Known rows, with every way that one mark hangs from another:
q363{q972{q982}}: .14 -.13 -.13 .00 -.07 .09 -.05 -.05 -.02 .16 .20 -.05 .12 -.17 -.04 .04 .11 -.03
q720{q904{q706 q967}}: -.23 -.08 -.18 .25 .06 .02 -.09 -.02 .13 .00 .34 .07 -.01 .17 -.01 .10 .16 -.18
q363{q972{q706 q982}}: .06 -.12 -.05 -.13 -.03 .18 -.07 -.07 .04 .15 .14 .03 .07 -.07 -.12 .01 -.02 -.14
q720{q904{q967}}: -.11 -.04 -.24 .19 .00 -.09 .07 .00 .04 .14 .36 .07 .00 .15 .05 .09 .14 -.06
q720{q904{q706{q972{q982}} q967{q456}}}: -.31 -.13 -.05 .25 .16 .08 .07 -.05 .00 -.04 .30 .23 -.07 .39 .08 -.01 -.08 -.20
q967{q456 q904{q706{q972{q982}} q720}}: -.17 -.39 .10 .18 .08 .04 .10 -.07 -.03 -.17 .11 .24 -.09 .00 -.11 -.16 .07 -.16
q967{q456 q904{q706{q972} q720}}: -.14 -.41 .02 .21 .05 -.06 .11 -.09 -.04 -.17 .14 .18 -.07 -.08 -.09 -.11 .16 -.11
q972{q706{q904{q967}} q982}: .00 -.09 .05 -.02 .05 .17 .24 -.07 .20 .16 .16 .24 -.09 .40 -.12 -.01 -.02 -.13
q982{q972{q706{q904}}}: .20 -.10 -.19 .08 -.06 -.11 .12 -.18 .09 .13 .25 .16 -.02 .01 -.04 .11 -.06 -.04
q972{q706}: -.05 -.15 -.12 -.19 -.09 .12 .14 -.08 .14 .18 .19 -.01 -.17 -.09 -.16 .09 .16 -.13
q982{q972{q706{q904{q720 q967{q456}}}}}: .01 -.19 -.09 .26 .05 -.13 .03 -.20 .01 .03 .18 .37 .03 .08 -.03 .06 -.02 -.02
q720{q904{q706}}: -.13 -.09 -.24 .10 -.03 .05 -.04 -.09 .07 -.02 .32 -.02 -.08 -.01 -.04 .09 .09 -.20
q982{q972{q706}}: .06 -.13 -.19 .02 -.07 -.07 -.01 -.12 .08 .16 .25 .08 -.07 -.18 -.08 .13 .05 -.08
q982{q972{q706{q904{q720 q967}}}}: .06 -.12 -.10 .20 .03 -.12 -.02 -.18 .14 .06 .19 .32 .09 .15 -.05 .13 .06 -.04
q363{q972}: .17 -.16 -.23 .03 -.11 -.03 -.05 -.07 -.03 .16 .24 -.12 .14 -.28 -.01 .10 .22 .03
q720{q904{q967{q456}}}: -.16 -.13 -.22 .25 .04 -.10 .12 -.03 -.11 .10 .35 .12 -.07 .07 .07 .02 .05 -.04
q720{q904{q706{q972}}}: -.13 -.07 -.20 .05 .01 .03 .07 -.11 .08 -.03 .33 .04 -.04 .21 .05 .10 .02 -.21

Rows:
-.01 -.24 -.08 .24 .02 -.06 .21 -.17 .00 .02 .18 .24 .02 .13 -.01 .04 .23 .06
q706{q904{q720 q967{q456}}}
.08 -.09 -.01 -.15 -.03 .20 .29 -.13 .16 .14 .14 .16 -.15 .24 -.15 -.02 -.09 -.15
q972{q706{q904} q982}
-.10 -.21 -.01 .07 .05 .04 .18 -.18 .07 .03 .12 .31 -.04 .21 -.10 .02 .09 -.06
q972{q706{q904{q720 q967{q456}}}}
-.28 -.15 -.12 .27 .13 -.01 .08 -.08 -.01 -.04 .34 .18 -.04 .31 .10 .05 .00 -.17
q720{q904{q706{q972} q967{q456}}}
-.22 -.28 -.07 .18 .03 -.02 .03 -.09 -.02 .05 .17 .17 -.03 -.10 -.06 .07 .37 .03
q904{q720 q967{q456}}
.00 -.12 .03 -.16 -.02 .21 .17 -.19 .16 .04 .06 .25 -.07 .23 -.18 -.01 -.02 -.16
q972{q706{q904{q720}} q982}
.13 -.09 .01 .06 .05 .12 .02 -.08 .09 .13 .16 .19 .17 .27 -.06 -.01 -.07 -.08
q363{q972{q706{q904{q967}} q982}}
-.09 -.36 .06 .18 .06 .03 .24 .00 -.04 -.07 .19 .14 -.17 .01 -.07 -.17 -.01 -.14
q967{q456 q904{q706{q972{q982}}}}
-.25 -.05 -.06 .18 .13 .09 .02 -.03 .15 .00 .32 .18 .01 .47 .06 .05 .01 -.23
q720{q904{q706{q972{q982}} q967}}
.11 -.12 -.02 -.07 -.01 .07 .33 -.22 .11 .03 .14 .23 .04 .41 .03 .04 .04 -.04
q706{q904{q720} q972{q982}}
-.14 -.19 .10 .04 .09 .17 .17 -.15 .08 .03 .07 .38 -.08 .32 -.14 -.06 -.03 -.12
q972{q706{q904{q720 q967{q456}}} q982}
.20 -.10 -.05 -.06 -.03 .14 .06 -.13 .05 .11 .14 .12 .11 .12 -.08 -.02 -.12 -.10
q363{q972{q706{q904} q982}}
-.38 -.29 .12 .18 .17 .18 -.03 -.12 .10 -.11 .11 .30 -.02 .26 -.05 .03 .22 -.17
q904{q706{q972{q982}} q720 q967{q456}}
-.03 -.38 -.08 .19 -.05 -.14 .15 -.05 -.14 -.03 .15 .12 -.09 -.33 -.12 -.13 .21 .02
q967{q456 q904{q720}}
-.10 -.29 .08 .10 .04 .05 .03 -.03 .15 -.12 .12 .18 .00 .09 -.14 -.08 .17 -.18
q967{q904{q706{q972{q982}} q720}}
-.12 -.17 -.01 -.07 .01 .21 .11 -.09 .19 .02 .21 .02 -.11 .16 -.06 .09 .15 -.20
q904{q706{q972{q982}}}
.16 -.14 -.11 -.04 -.05 .03 -.04 -.21 .05 .03 .12 .13 .21 .01 -.08 .06 .05 -.06
q363{q972{q706{q904{q720}}}}
.01 -.19 .05 .12 .09 .11 -.03 -.16 -.03 .01 .08 .32 .17 .19 -.07 -.07 -.09 -.07
q363{q972{q706{q904{q720 q967{q456}}} q982}}
.05 -.15 -.09 .17 -.01 -.05 .15 -.14 .14 .06 .19 .19 .09 .21 -.03 .11 .31 .04
q706{q904{q720 q967}}
.19 -.09 -.06 -.07 -.04 .06 .47 -.15 .10 .14 .23 .13 -.04 .42 .07 .04 -.03 -.03
q706{q904 q972{q982}}
.10 -.08 .01 .09 .05 .03 .41 -.08 .15 .16 .25 .22 .02 .60 .10 .05 .05 -.01
q706{q904{q967} q972{q982}}
